Each row was made from one small tree. The marks that hang from a mark follow it in brackets, in the order of their numbers. Every link used is in the known rows. Write each row's tree.
Known rows:
Z15(Z225(Z596) Z346(Z32(Z279))): [ 27  -3  36  -9 -30 -41 -84 -22  40  11  23 -35   7  10 -31 -11  -2 -30
  33 -13  14]
Z225(Z279(Z32)): [ 32   1  32  19  -7 -30 -27   9  -5   6  41 -32  12  -4  -3 -22 -18   9
  13  -7  17]
Z225(Z279(Z32) Z596): [ 25  -1  35  15 -11 -39 -33   8  10  11  38 -19   9   0  -4 -21 -11  10
  21  -4  21]
Z596(Z225(Z279(Z32))): [ 24   9  27  13  -4 -45 -39  -6  -6  10  48 -28  11  -2  -5 -12 -21  13
  10  -8  16]
Z32(Z279 Z346(Z15)): [ 35  14  32 -12 -33 -22 -63  -7  30  16  30 -66 -24 -10 -12  -3 -15 -14
   5  -1   9]
Z346(Z15 Z32): [ 35   8  19  -8 -14 -33 -48 -16  13   2  21 -54 -15  -7 -17  -4  10 -16
  15  -8   5]
Z596(Z225): [ 32  10  13   3  -5 -39 -60 -19   9   0  35 -20  -4  -5  -7  -5  -3  -4
  18  -7   8]
Z467(Z225(Z596)): [ 17  -4  16   9  -9 -29 -52 -14  25 -15  41 -23 -16 -12 -12 -26  10  -8
  24  -8  12]
Z346(Z15(Z225) Z32(Z279)): [ 30   6  29 -12 -19 -32 -61  -7  25  13  25 -49  -2  -7 -21   1 -19 -32
  16 -11  17]
Z467(Z225(Z279(Z32))): [ 15  -4  27  24  -5 -26 -27   2  -1 -10  58 -41   1 -13 -10 -33 -16  10
  10 -12  17]
Z32(Z279(Z225(Z596)) Z346(Z15)): [ 31   4  33  -8 -34 -26 -75 -14  39   9  26 -45 -24 -18 -23  -5  -7  -3
  19   1   9]
Z346(Z15 Z32(Z279(Z225))): [ 41  -1  30  -5 -18 -29 -65 -21  19   1  28 -46  -9 -18 -35  -9   0  -9
  20 -12   2]
Z15(Z225(Z596) Z346): [ 19   1  15   0 -17 -33 -67 -13  32  -2  13 -21   3   8 -10  -6   3 -18
  30  -1  14]
Z467(Z225(Z279 Z596)): [ 13  -2  18  18  -6 -35 -35  -9  13 -20  54 -25  -7 -11  -7 -27   3   6
  16  -8  15]
Z756(Z15(Z225(Z279(Z32) Z596))): [ 20  -2  26  11  -7 -27 -45  10  29  19  31 -14  16   4  -1  -2 -25   9
  16  -8  22]
Z346(Z15 Z32(Z279(Z225(Z596)))): [ 37  -2  32  -8 -21 -35 -71 -22  27   5  25 -38 -13 -16 -36  -8   5  -8
  26 -11   6]
Z279(Z32 Z225): [ 36 -13  29  18  -7 -21 -52   0   6   1  28 -17   4 -19 -20 -24  -9   8
  30  -7  12]
Z15(Z225(Z279 Z596) Z346(Z32)): [ 19   0  27   5 -20 -47 -56 -17  21  -3  29 -34  18  12 -18 -12   3 -15
  26  -9  15]
Z279(Z225): [ 40  -9  14  17  -3 -20 -56 -11   8 -17  25 -11  -1 -20 -15 -19   6   2
  30  -6   5]
Z756(Z15(Z225(Z596) Z346)): [ 22   2  12  -2 -14 -23 -72 -14  44   5   8 -24   1  10 -10   4   2  -1
  22  -6   6]
Z279(Z32(Z346(Z15)) Z225(Z596)): [ 24  -2  33  -1 -26 -30 -62  -3  29  16  20 -40 -17 -17 -20 -11  -5   9
  25   2  13]
Z279(Z32(Z346(Z15))): [ 27  10  32  -7 -25 -25 -48   5  19  24  24 -66 -17  -8  -7  -7 -15  -4
  10   1  13]
Z467(Z225(Z279(Z32(Z346)) Z596)): [  9  -2  37  14 -21 -36 -40   0  20   3  59 -48  -9  -9 -11 -30 -12   7
  13  -6  20]

Which tree is each row?
[ 11   0  29  11 -17 -38 -48   1  17   8  26 -28  19  11  -8 -12 -16  -1
  22  -3  22]	Z15(Z225(Z279(Z32) Z596) Z346)
[ 43   1  31  -6 -25 -23 -76 -29  33  11  21 -54  -3   7 -32 -10   7   2
  14 -20 -10]	Z756(Z15(Z346(Z32(Z279))))
[ 40 -10  32   9 -17 -25 -71 -13  29  -2  32  -7  -3 -16 -25 -19  -4  -3
  34  -9   9]	Z32(Z279(Z225(Z596)))
[ 44  -8  34   3 -26 -31 -80 -33  18  -7  27 -46   1  -5 -42 -22  10  -7
  29 -17  -6]	Z15(Z346(Z32(Z279(Z225))))
[ 21  14  15  -9 -23 -24 -55   2  28   8  21 -53 -15  -8   1   6 -15 -24
   9   5  17]	Z32(Z346(Z15(Z225)))
[ 39   8  32 -12 -22 -32 -58 -16  20  11  28 -58 -13  -7 -26  -6  -3 -19
  14 -13   6]	Z346(Z15 Z32(Z279))
[ 26  14  29 -13 -31 -23 -66   1  35  19  28 -59 -14  -9  -7   3 -29 -27
   8  -1  20]	Z32(Z279 Z346(Z15(Z225)))
[ 19   1  18  14  -7 -36 -40   6  17  -3  34  -3  16   0   4  -8 -15 -12
  23  -2  28]	Z15(Z225(Z279 Z596))
[ 43   0  37  -4 -29 -33 -72 -29  20   3  28 -56  -1   5 -34 -20   7 -14
  22 -17  -4]	Z15(Z346(Z32(Z279)))
[ 13  15  19  -4 -23 -34 -45   3  27   9  28 -45 -10  -4   4   5 -14 -12
   9   7  22]	Z32(Z346(Z15(Z225(Z279 Z596))))
[ 29 -11  39   8 -26 -30 -66  -3  29  14  31 -26  -6 -15 -22 -22  -7   4
  33  -2  14]	Z279(Z32(Z346) Z225(Z596))
[ 25   4  30 -15 -24 -39 -67  -9  38  18  24 -39  -5  -2 -22   1 -12 -32
  23 -10  22]	Z346(Z15(Z225(Z596)) Z32(Z279))
[ 49 -12  37   6 -20 -30 -70 -21  17  -1  37 -30   3 -15 -37 -23  -1 -14
  31 -19   4]	Z346(Z32(Z279(Z225)))
[  8   6  28  11 -16 -26 -30   0   6  -2  53 -71 -14 -15  -9 -21 -17   9
  -2  -4  15]	Z467(Z225(Z279(Z32(Z346(Z15)))))
[ 22  -2  24  -4 -22 -43 -72 -20  33   3  17 -32   6  11 -24  -9   9 -28
  33  -9  12]	Z15(Z225(Z596) Z346(Z32))
[ 26   6  16  -9 -11 -34 -51  -6  18   6  18 -44  -2  -6 -13   2  -5 -30
  18  -7  16]	Z346(Z15(Z225) Z32)
[ 28   0  18  -3 -15 -25 -71 -19  33   5  15 -42   7  10 -21  -1   2 -10
  18 -15   0]	Z756(Z15(Z225 Z346(Z32)))
[ 25  -1  21  -7 -20 -33 -75 -22  45  10  13 -34   4  12 -22   0   7  -9
  24 -12   3]	Z756(Z15(Z225(Z596) Z346(Z32)))
[ 22   5  12  10  -7 -21 -50  -8  20  -3  22 -34  14   7  -4   0  -9   9
   7  -7   5]	Z756(Z15(Z225(Z279) Z346))
[ 16   8  32  -9 -27 -32 -54  10  33  30  20 -48 -11  -4  -5   0 -22 -15
  17   4  25]	Z279(Z32(Z346(Z15(Z225(Z596)))))
[ 20   8  30  -6 -24 -25 -51  12  23  27  23 -58  -8  -6  -4  -2 -28 -15
  12   2  23]	Z279(Z32(Z346(Z15(Z225))))
[ 24   3  42   9 -25 -40 -40   7  19  20  43 -38   1   0  -5 -20 -15   6
  17  -2  21]	Z225(Z279(Z32(Z346)) Z596)
[ 15  10  19   7  -4 -27 -28  15   4   8  25 -38   6  -6   4   0 -28  -4
   7   0  26]	Z346(Z15(Z225(Z279(Z32))))
[ 18   7  20  -4 -12 -44 -42  -4  19   4  26 -36   3  -1  -9   2  -3 -18
  18  -4  22]	Z346(Z15(Z225(Z279 Z596)) Z32)
[ 29   4  39  13 -21 -31 -34   9   3  15  46 -50   5  -4  -3 -21 -21   5
   9  -4  17]	Z225(Z279(Z32(Z346)))
[ 23   2  24   9 -16 -40 -50 -16   8  -8  31 -44  21   9 -17 -13  -4 -16
  20 -10  11]	Z15(Z225(Z279) Z346(Z32))
[ 32 -15  31  14 -12 -29 -58  -2  18   6  24  -7   2 -15 -21 -23  -3   8
  37  -6  13]	Z279(Z32 Z225(Z596))
